Every row comes from one small tree of marks. The marks that hang from a mark follow it in brackets, in the order of their numbers. Every link used is in the known rows. Which tree was each row made from?
In the rows, zero is written as 128.
Known rows
k843(k541(k148(k692))): [116 135 123 143 137 112 148 146 124 174 145 117 114 113 149 124 110 150
 136 138 127 123 128 113 112 134 126 138]
k843(k541(k148(k428 k692(k550)))): [116 153 108 119 119  99 143 150 123 133 136 139 174 103 169 137 126 154
 118 144 109 126 114 124 120 149 129 158]
k665(k181(k748(k148(k428) k812(k543))) k793): [134 136 141 114 113 112 128  94 106 112 149 131 151 153 138 125 134  78
 113 107 133 106 141 163 168 105 152 111]
k428(k148): [154 135 128 128 127 140 130 136 151 143 129 121 109 112 117 127 123 160
 128 104 128 127 139 125 103 114 154 104]
k665(k181(k748(k812)) k793): [153 132 131 135 147  85 120  98  94 136 132 119 116 184 129 152 121  78
 131 126 145 107 129 159 136 112 146 109]
k843(k541(k148(k428(k793)))): [109 140 133 113 137 120 129 143 139 148 178 127 133 153 135 108 135 162
 111 125 105 115 120 130 104 111 126 163]
k843(k541(k148(k428 k692))): [114 146 117 121 127 116 136 150 127 158 131 129 155 112 142 133 106 155
 114 146 111 133 129 104 126 130 120 142]
k692(k148(k541) k550(k543)): [147 119 141  96  90 142 142 144 144 116 154 144 127 114 176 123 164 151
 154 109 125 149 118 131 111 129 146 170]
k843(k541(k148)): [128 139 144 146 141 100 151 136 133 176 155 114 113 123 147 116 136 153
 126 108 126 131 125 124  95 119 134 152]
k665(k793): [169 129 117 115 144  91 148 137 104 133 175 126 118 160 135 123 129 131
 130 126 106 102 134 129 105 102 170 102]
k692(k148(k428(k793) k541) k550(k543)): [127 120 129  61  88 164 120 151 149  87 174 157 148 145 165 113 163 160
 137 127 107 133 112 138 117 121 139 183]
k428(k148 k793): [136 125 124 120 130 157 117 139 154 133 164 122  89 143 111 109 127 168
 131 112 124 100 135 142  98 110 151 113]
k665(k181 k793(k428)): [144 146 121 108 137  76 155  96 107 134 125 110 157 187 119 149 145  90
 125 136 101 111 129 123 140 121 155 111]
k428(k148(k541 k692) k793(k665(k181(k748)))): [ 73 103 130 148 147 199 112 120 139 131  78 118  72 140  88 138 101 117
 148 137 136 126 131 111 148 132 100 158]
k181(k665 k748): [159 133 150 157 167 110 138 137 116 143 102 128 112  97 138 117 123 121
 131  97 129 139 122  96 110 120 120 110]
k748(k181 k812(k543)): [150 117 130 116  91 111 128 116  79 148 177 127  99 101 180  94 123 125
 124 121 170 162 145 179 141 127 152 105]
k541(k148(k428(k793(k665(k181))) k692(k550))): [ 85 112 108 156 128 111 128 114 139 105 140 130 155 133 103 127 138 117
 116 163 116 108 120 145 138 174  92 104]
k843(k541(k148(k428(k793) k692))): [ 97 137 111 111 132 134 125 154 128 148 166 129 135 142 136 117 109 162
 118 155 108 105 123 120 123 126 118 150]
k692(k148(k428 k541) k550(k543(k812))): [162 109 127  64  62 153 117 164 139  90 119 159 159 117 165 133 164 158
 116 132 127 158 114 155 117 132 134 176]
k543(k812): [176 115 108 109 127 108 131 151 113 131 128 132 107 122 138 125 133 159
 118 130 140 134 129 157 100 114 150 106]
k541(k148(k692(k550))): [142 137 114 143 130  93 146 147 145 133 145 129 134 103 151 129 128 142
 141 143 120 105 124 129 118 164 131 106]
k748(k148(k428 k541) k181 k812(k543)): [125 132 146  75  84 155 115 126 116 131 196 131 129  86 171  93 126 134
 107 105 160 178 151 145 175 105 130 164]
k428(k148 k793(k665(k181(k748)))): [101 101 143 172 154 159 116 100 146 130  87 113  84 147  77 134 135 112
 130 104 131 112 126 136 110 125 119 117]
k428(k148(k692) k793(k665)): [113  96 105 157 132 175 111 141 136 124 129 128  83 118  88 116 103 162
 139 146 138 117 135 128 103 129 121  92]
k793(k665(k181(k748(k812)))): [133 114 135 174 157 102 111  93 102 138  84 126 108 128 112 148 123  97
 134 121 176 162 125 152 118 124 112 103]
k550(k543(k812)): [181  95 110  94  90 132 137 159  98 131 125 141 116 122 156 111 142 168
 124 131 139 138 132 171  94 125 151 102]

Which tree is each row?
[ 99  97 146 173 110 165 108  90 113 125 101 131  74 141 110 104 123 106
 145 119 177 133 134 186 130 132 119 112]
k428(k148 k793(k665(k181(k748(k812(k543))))))
[150 117 163 159 123 113 107 111 120 154 209 103 109  68 128  99 132 119
  96  85 182 156 141 135 137 124 101 101]
k748(k148 k181(k665) k812)
[124 132 150 135 125 118 135  89 116 140 135 122 108 114 151 114 138  97
 139  88 167 129 140 169 155 115 147 107]
k665(k181(k748(k148 k812(k543))))
[123 128 125 150 147  92 147  94 115 136  75 117 150 132 102 144 148 111
 129 131 131 167 125 116 122 134 120 105]
k793(k428 k665(k181))
[168 127 148 157 167 100 142 135 100 132 130 127 114 139 129 119 123  99
 126 109 112 108 122  97 113 111 134 110]
k181(k665(k793) k748)
[140 150 107 121 122  97 135 155 149 116 134 143 176 102 147 136 123 147
 121 153 105 115 126 120 129 162 124 107]
k541(k148(k428 k692(k550)))
[133 137 133 116 140 119 122 149 165 132 176 130 135 148 116 107 132 155
 111 133 102 103 132 126 113 125 121 111]
k541(k148(k428(k793)))
[127 145  95  67 134 145 128 162 116 125 130 146 141 113 154 136  93 163
 130 157 112 155 137  90 153 112 133 147]
k148(k428 k541 k692)
[108 104 135 137 137 189 114 145 149 128 149 129  67 133 100 101 122 170
 143 121 139 144 133 120 103 104 118 163]
k428(k148(k541) k793(k665))
[109 130 102  94 115 176 121 162 143 110 161 138  92 129 151 120 113 170
 155 142 126 107 125 135 132 131 141 173]
k428(k148(k541 k692(k550)) k793)
[116 127 143 150 166 122 128  97 145 122  89 118 155 101  86 147 148 103
 103  87 116 143 129 106 131 111 118 108]
k793(k665(k181(k748(k148(k428)))))
[117 131 122 132 124 177 120 149 141 132  52 133 124 104 103 141 101 151
 149 158 137 178 131  76 129 132 104 153]
k793(k428(k148(k541 k692)) k665)
[143 135 112  78  68 169 142 163 118 104 105 146 158 149 164 137 124 140
 157 164 102 120 127 116 133 149 147 175]
k665(k793(k428(k148(k541 k692(k550(k543))))))
[144 137  99 125 110 134 132 146 138 118 121 133 130  93 144 140 116 157
 141 130 126 114 131 135 116 146 154 108]
k428(k148(k692(k550)))
[122 144 142 113 117 122 124  94 120 123 121 132 150 112 147 123 134 100
 119  97 149 139 139 160 166 113 142 110]
k665(k181(k748(k148(k428) k812(k543))))
[111 111 140 118 140 162 104 138 158 109 149 139 115 139  95 119 138 152
 122 132 122 157 119 102 117  97 106 161]
k692(k148(k428(k793(k665)) k541))
[111 152 111  97 100 134 144 118 126 110 103 118 155 170 133 160 127  99
 142 156 106 110 128 114 171 151 141 175]
k665(k181 k793(k428(k148(k541 k692(k550)))))
[117 131 129 174 128 148  94 102 129 133   4 121 136 121  81 176  97  94
 138 155 174 164 129 125 141 153  91 105]
k793(k428(k148(k692)) k665(k181(k748(k812))))
[ 87 110 128 165 160 134 117 116 148 128  86 121 133 142  79 140 114 100
 116 156 110 107 126 113 142 153  79 102]
k541(k148(k428(k793(k665(k181(k748)))) k692))
[173 150 151 145 162  93 141 135 104 127  80 128 150 147 124 133 128  90
 128 122 105 124 113  82 117 121 127 123]
k181(k665(k793(k428)) k748)
[133 128 114 155 125 152 120 138 140 130  46 130 139  97  90 148 105 148
 136 155 133 156 130  94 111 143 116  98]
k793(k428(k148(k692)) k665)
[132 155 118 126 122 115 137 111 131 106  45 120 172 163 118 182 128  74
 138 141  95  86 118 119 151 159 149 131]
k665(k181(k748) k793(k428(k148(k692(k550)))))
[141 154 150 123 162  95 150  99 142 131 101 101 160 169 103 160 155  71
 125  99  93  94 124 105 142 108 151 126]
k665(k181(k748(k148)) k793(k428))
[112 131 133 103 111 142 125 142 124 113 183 125 159  50 157 114 130 125
  93 111 126 155 130  88 176 145  98 167]
k748(k148(k428 k541 k692(k550)) k181(k665))
[100 105 147 165 178 133 129  96 145 128 135 106  94 135  84 122 157 107
 129  88 130 108 124 133 115 108 121 116]
k428(k793(k665(k181(k748(k148)))))
[150 143 166 122 146 138 101 141 124 117 162 136 137 128 129 117 114 106
 111 106 144 138 126  97 151  92 100 168]
k181(k665(k793) k748(k148(k428 k541) k812))
[135 125 150 136 121 108 140  90 102 131 162 119 112 155 143 116 138  74
 136  99 149  97 139 173 157 107 159 106]
k665(k181(k748(k148 k812(k543))) k793)
[114 115 109 152 133 119 119 152 143 101 145 146 150 116 116 116 129 149
 122 167 115 113 118 134 110 161  98 110]
k541(k148(k428(k793(k665)) k692(k550)))
[104  98 133 161 131 128 122  91  81 123 121 137  80 149 136 101 129 100
 151 130 175 141 125 189 133 126 123 110]
k428(k793(k665(k181(k748(k812(k543))))))
[127 148 104 119 101 108 142 105 126 109  97 118 172 161 119 166 133  94
 131 153 104  90 126 133 151 159 152 116]
k665(k181 k793(k428(k148(k692(k550)))))
[ 82 105 141 123 135 153 111  98 155 114 147 124 119 156  81 130 146 120
 114 128 126 150 124 113 146 110  99 156]
k692(k148(k428(k793(k665(k181))) k541))
[119 143 116 143 126  95 153 149 120 151 149 128 133 106 172 128 130 150
 140 136 125 118 115 132 109 152 135 158]
k843(k541(k148(k692(k550))))
[137 144 115 121 132 116 129 150 153 140 130 131 156 108 121 132 104 149
 116 155 105 119 139 100 134 144 113  89]
k541(k148(k428 k692))
